Each row was made from one small tree. Brackets hold a mark, then the marks that hang from it, in alphabetical order. Every link used is in the known rows. Write each row's tree.
Known rows:
{nuvod {fuge {ninol fodo} tupira}}: [-0.81 -0.54  0.57  0.65  0.65 -0.06  0.65  0.37  1.64  1.20  1.84 -0.92
 -2.93 -2.95 -0.59  0.70 -0.70 -3.00 -1.71  2.67  2.62  0.29]
{nuvod {fuge {guvas fodo} mekob tupira}}: [-0.22  1.29  0.32  1.30 -0.75 -0.51  1.01  1.18  1.53  1.09  2.71 -1.02
 -3.79 -2.69 -1.13  0.39 -0.88 -1.41 -1.79  3.49  2.58  1.20]
{bigup {fuge mekob vizor}}: [ 1.41  2.92  0.50  1.65  0.59 -0.78  0.10  0.46  0.33  2.75 -0.09 -1.56
 -3.88 -2.59 -0.93 -1.35 -1.16 -1.55 -1.99  2.30  2.49 -0.61]
{tupira {fuge guvas {mekob redip}}}: [ 0.03  1.95 -0.84  1.29 -0.87  1.03  0.83  0.10 -1.29  1.63  2.04 -1.86
 -3.64 -1.25 -1.33 -2.05 -1.86  0.31 -0.18  3.82  3.14  2.11]
{ninol fodo {fuge guvas mekob nuvod tupira vizor}}: [-1.23  0.42 -1.03  1.83 -0.99  3.28  0.95  3.28  1.70  1.16  1.95 -2.28
 -4.71 -5.11 -2.22  1.20 -1.26 -0.41 -1.92  2.83  2.35 -1.33]
{redip mekob}: [ 1.35  2.30 -0.44  1.16 -0.92 -0.17  0.08 -0.27 -1.75  1.81 -0.59 -1.45
 -2.07 -0.57  0.61 -1.95 -1.23 -1.82  0.92  0.77  1.34  1.30]
{vizor {fuge {ninol fodo}}}: [-0.27  0.84  0.75  1.83 -0.22 -0.50 -0.49  1.38  0.77  2.75  1.33 -1.86
 -3.30 -2.88 -0.31 -0.89 -1.26 -2.73 -0.96  0.32  2.95 -0.26]
{mipe {mekob redip}}: [ 1.10  2.66 -0.16  0.79 -0.61 -0.64  0.93 -0.87 -1.12  1.92  0.60 -1.86
 -2.76  0.51  0.20 -2.82 -0.70 -1.89  0.47 -0.05  1.23  1.26]
{fuge {guvas fodo} mekob tupira}: [-0.13  3.28 -1.06  1.97 -0.54  0.54  1.55  2.82 -0.55  2.01  3.40 -2.48
 -3.77 -2.03 -1.08  1.17 -1.14 -0.02 -2.87  3.63  2.46  1.02]
{fodo {ninol {fuge guvas {mekob redip} nuvod tupira vizor}}}: [ 0.27  1.89 -0.11  0.51  1.44  1.32 -0.68  1.37 -1.53  1.02  1.17 -2.01
 -4.06 -5.06 -2.75  0.40 -1.17 -0.94 -2.78  4.11  2.58  1.21]
{guvas fodo {fuge mekob ninol}}: [ 1.28  0.92 -1.49  1.75 -0.29 -1.77 -1.08  1.44  1.50  1.82  1.64 -1.14
 -2.73 -3.62 -0.78 -0.35 -1.45 -2.64 -2.71 -0.51  3.80  1.27]
{ninol fodo fuge}: [-0.55 -1.47 -0.41  2.06 -0.31  2.40 -0.26  1.64  2.53  1.55  0.01 -0.77
 -2.77 -1.42 -0.34 -0.92 -0.26 -1.80 -0.06 -0.73  2.96 -1.68]
{tupira {fuge {guvas fodo} {mekob redip} ninol nuvod}}: [-0.23  2.31 -1.93  0.29 -1.08  0.10  0.99 -0.09 -1.59  1.08  2.72 -2.11
 -4.04 -4.00 -1.76 -0.58 -2.43  0.04 -1.76  4.44  2.61  2.45]
{nuvod {fuge {mekob redip} ninol tupira vizor}}: [-0.35  1.63  0.70  0.61  0.39 -0.56  0.83  0.75  0.77  0.84  2.17 -1.33
 -4.26 -4.29 -1.68  0.16 -1.23 -2.33 -2.77  4.42  3.07  1.55]
{ninol fuge}: [ 0.33 -0.48  0.47  1.80  0.06  1.58 -0.59  0.23  0.77  1.32 -1.02 -0.83
 -2.46 -1.13 -0.99 -1.71 -0.16 -2.05 -0.79 -0.46  2.97 -0.51]
{bigup {fuge guvas {mekob redip} ninol nuvod tupira vizor}}: [ 0.28  4.10 -0.11  0.41  0.51 -0.71  1.47  0.51 -1.74  1.79  2.68 -2.82
 -5.46 -5.90 -2.40  1.00 -2.18 -1.05 -3.27  6.21  2.04  0.65]
{ninol fodo {fuge nuvod tupira}}: [-1.56 -1.29 -0.45  0.88  0.28  2.27  0.79  2.42  2.09  1.05  0.49 -1.29
 -3.17 -3.19 -1.02  0.16 -0.58 -1.71 -1.05  0.30  1.91 -1.51]
{bigup {fuge tupira vizor}}: [ 0.92  1.22  1.41  1.33  2.10 -0.51  0.36  0.55 -0.06  2.90  0.13 -2.14
 -3.59 -2.70 -0.38 -0.77 -0.53 -2.13 -1.85  2.46  2.29 -1.08]
{nuvod {fuge mekob vizor}}: [ 0.81  1.24  0.93  1.51 -0.84 -0.40  0.09 -0.01  1.62  1.22  0.35 -0.47
 -3.37 -2.60 -1.19 -1.21 -0.95 -1.70 -1.15  2.03  2.48  0.47]
{guvas {fodo ninol} {fuge nuvod tupira}}: [ 0.99 -0.47 -0.46  0.23  1.87 -2.03 -1.16  1.68  0.52  1.49  1.23 -1.33
 -2.50 -5.08 -0.90  0.13 -1.07 -2.46 -2.32 -0.08  2.27  1.17]
{ninol {fuge nuvod}}: [ 0.16 -0.11  0.21  0.96 -0.40  1.19 -0.11 -0.13  0.32  0.75 -1.24 -0.75
 -2.59 -2.35 -1.57 -1.45 -0.67 -1.69 -0.83 -0.33  1.86 -0.45]
{fuge guvas mekob ninol tupira vizor}: [ 0.12  3.81 -0.89  2.21 -0.07  2.07  1.03  1.91 -2.21  2.13  3.52 -3.82
 -4.53 -4.96 -2.51  2.55 -1.81 -0.57 -4.46  6.21  3.19  0.76]

Which tree is each row?
[ 0.64  4.44 -1.87  1.60 -1.73 -0.38  0.96  0.63 -1.77  1.32  4.00 -1.96
 -4.36 -2.91 -1.42  0.79 -2.01 -0.16 -2.49  4.44  3.13  2.23] -> {fuge {guvas fodo} {mekob redip} ninol}
[ 0.00  1.71  0.92  0.87 -0.53 -1.30 -0.20  0.32 -0.53  2.10  0.63 -1.83
 -3.30 -3.98 -1.21 -1.00 -1.72 -2.48 -1.38  0.57  1.86  0.36] -> {vizor {fuge ninol nuvod}}
[ 1.37  4.27 -0.74  1.78 -2.57  1.08  1.15  0.16 -2.13  1.36  1.36 -2.28
 -4.17 -4.24 -2.58  0.29 -2.35  1.21 -1.47  3.71  0.83  0.20] -> {fuge guvas mekob nuvod vizor}
[ 0.12  3.49  0.32  1.00 -1.49 -1.85  0.20  1.82 -0.44  1.74  2.63 -1.78
 -4.84 -4.43 -1.63 -1.10 -2.07 -0.63 -1.00  2.31  1.95  1.66] -> {vizor {fuge {guvas {fodo ninol}} {mekob redip} nuvod}}
[-0.45  2.56  0.59  1.89  0.06 -0.76 -0.03  3.43  0.36  2.72  3.01 -2.61
 -4.44 -3.76 -1.23 -0.07 -1.28 -1.50 -2.42  2.60  3.07  1.08] -> {vizor {fuge {guvas {fodo ninol}} mekob tupira}}
[ 0.66  3.09 -0.32  1.67  1.01 -0.43  0.53  1.47 -0.29  2.75  2.66 -2.96
 -4.91 -4.99 -1.37  1.38 -1.32 -1.67 -4.07  5.08  3.22 -0.08] -> {bigup {fuge {guvas fodo} mekob ninol tupira vizor}}
[-0.47  1.76 -0.03  1.22 -0.65  1.97  0.95  1.75 -0.44  0.56  1.45 -2.20
 -4.89 -4.76 -2.87 -0.08 -1.31 -0.40 -2.08  3.58  2.42  0.48] -> {ninol {fuge guvas {mekob redip} nuvod tupira vizor}}
[-0.72  3.28  0.50  0.68 -0.45 -1.61  0.77  2.97 -0.45  1.80  3.34 -2.39
 -5.09 -4.97 -1.76 -0.28 -1.91 -0.90 -1.94  3.20  2.04  1.78] -> {vizor {fuge {guvas {fodo ninol}} {mekob redip} nuvod tupira}}
[ 0.06  1.68 -1.27  0.56 -0.10  0.90  0.30 -0.03 -1.15  1.64  0.53 -2.33
 -3.37 -4.52 -1.99 -0.88 -2.20 -0.75 -2.58  3.35  2.55  1.18] -> {tupira {fuge mekob ninol nuvod vizor}}
[ 0.25  1.33 -1.29  1.73 -0.83  0.88  0.37  0.70 -0.28  2.06  1.82 -1.93
 -3.23 -1.58 -0.86 -1.40 -1.49  0.06 -1.03  2.83  3.20  1.43] -> {tupira {fuge {guvas fodo} mekob}}
[-1.12  3.74  0.37  0.67 -0.86 -0.92  1.20  2.08 -1.29  1.66  3.52 -2.79
 -5.12 -5.25 -2.41  0.27 -2.38 -1.40 -2.44  4.13  2.28  1.83] -> {vizor {fuge guvas {mekob redip} ninol nuvod tupira}}
[ 0.49  0.86 -0.79  0.71  1.38 -0.54 -0.76  1.93  0.53  1.54  0.62 -1.16
 -2.82 -3.33 -0.65 -0.01 -0.42 -1.62 -2.93  0.75  2.44  0.61] -> {guvas {fodo {ninol {fuge mekob nuvod tupira}}}}
[-1.00  3.97 -0.93  0.33  1.01 -0.08  1.71  2.01 -1.63  1.36  2.90 -2.25
 -3.79 -2.73 -1.72  0.70 -1.70 -1.65 -3.96  4.44  2.99  2.27] -> {fuge {mekob redip} ninol tupira}
[ 0.62 -0.39 -0.84  0.59  0.77 -1.88 -0.34  1.17  0.68  1.41  1.64 -1.62
 -2.58 -4.99 -0.78  0.49 -1.31 -2.87 -2.62 -0.23  2.49  0.87] -> {guvas fodo {fuge ninol nuvod tupira}}
[-0.26  1.47 -1.35  0.94  0.28  0.90  0.13  0.21 -0.68  1.97  0.93 -1.93
 -2.75 -2.14 -1.31 -1.25 -1.75 -1.34 -2.35  2.89  3.52  1.66] -> {tupira {fuge mekob ninol}}
[ 0.44  3.72 -1.06  1.03 -0.15  0.50  1.10  2.63 -1.68  1.56  2.96 -3.13
 -4.71 -6.31 -2.40  2.15 -1.83  0.68 -3.82  5.08  1.26  0.78] -> {fuge {guvas {fodo ninol}} mekob nuvod tupira vizor}
[-0.12  4.46 -1.50  0.58 -0.78 -0.03  2.01  1.92 -2.44  0.94  4.43 -3.40
 -5.58 -7.06 -2.55  2.48 -2.42  0.29 -4.15  6.41  1.84  1.72] -> {fuge {guvas fodo} {mekob redip} ninol nuvod tupira vizor}
[ 0.82  3.43  0.33  0.82  0.47 -1.64  0.74  0.22 -0.04  2.15  0.66 -0.93
 -3.90 -1.40 -0.81 -1.92 -1.34 -1.52 -1.26  2.45  2.41  0.58] -> {bigup {fuge {mekob redip}}}
[ 0.08  1.62 -0.50  0.93  0.70 -0.76  0.09  1.47 -0.19  1.38  2.22 -1.73
 -3.27 -3.52 -1.91 -0.37 -1.85 -2.66 -2.53  1.90  3.69  2.14] -> {guvas {fuge {mekob redip} ninol tupira}}
[-0.15  3.66 -0.14  1.07 -1.90 -1.77  0.51  1.42 -0.61  1.67  3.12 -2.12
 -4.96 -5.00 -1.76 -0.37 -2.35 -1.14 -1.79  2.74  2.33  1.67] -> {vizor {fuge {guvas fodo} {mekob redip} ninol nuvod}}
[-0.03 -0.84  0.95  1.94  1.18  2.21 -0.33  1.51  0.76  1.60 -0.50 -1.91
 -3.17 -2.77 -1.22 -0.81  0.04 -2.09 -1.90  0.80  3.15 -0.93] -> {ninol {fuge tupira vizor}}
[ 0.50 -0.07  1.68  1.70 -0.20  0.53  0.53 -0.21  0.49  1.33  1.71 -1.51
 -3.63 -3.09 -1.07  0.09 -0.59 -1.49 -0.64  3.59  2.35  0.13] -> {nuvod {fuge guvas tupira vizor}}
[ 0.83 -0.67 -0.30  0.82  0.51 -1.95 -0.16  1.47  1.19  1.46  1.05 -1.21
 -2.43 -3.79 -0.39 -0.54 -1.02 -2.25 -1.42 -1.21  2.04  0.55] -> {guvas fodo {fuge nuvod tupira}}
[ 0.44  0.21 -0.81  0.88 -0.82  0.52  0.53 -0.71 -1.11  1.59  1.12 -1.83
 -2.85 -2.41 -0.75 -1.35 -1.53  0.10 -0.01  2.20  1.84  0.89] -> {tupira {fuge {guvas fodo} nuvod}}
[ 0.55  4.49 -2.42  0.92 -2.33 -0.27  1.15  0.25 -1.91  1.05  2.92 -2.07
 -3.85 -4.78 -2.26  1.88 -2.52  0.00 -3.37  3.91  1.48  1.37] -> {fuge {guvas fodo} mekob ninol nuvod}
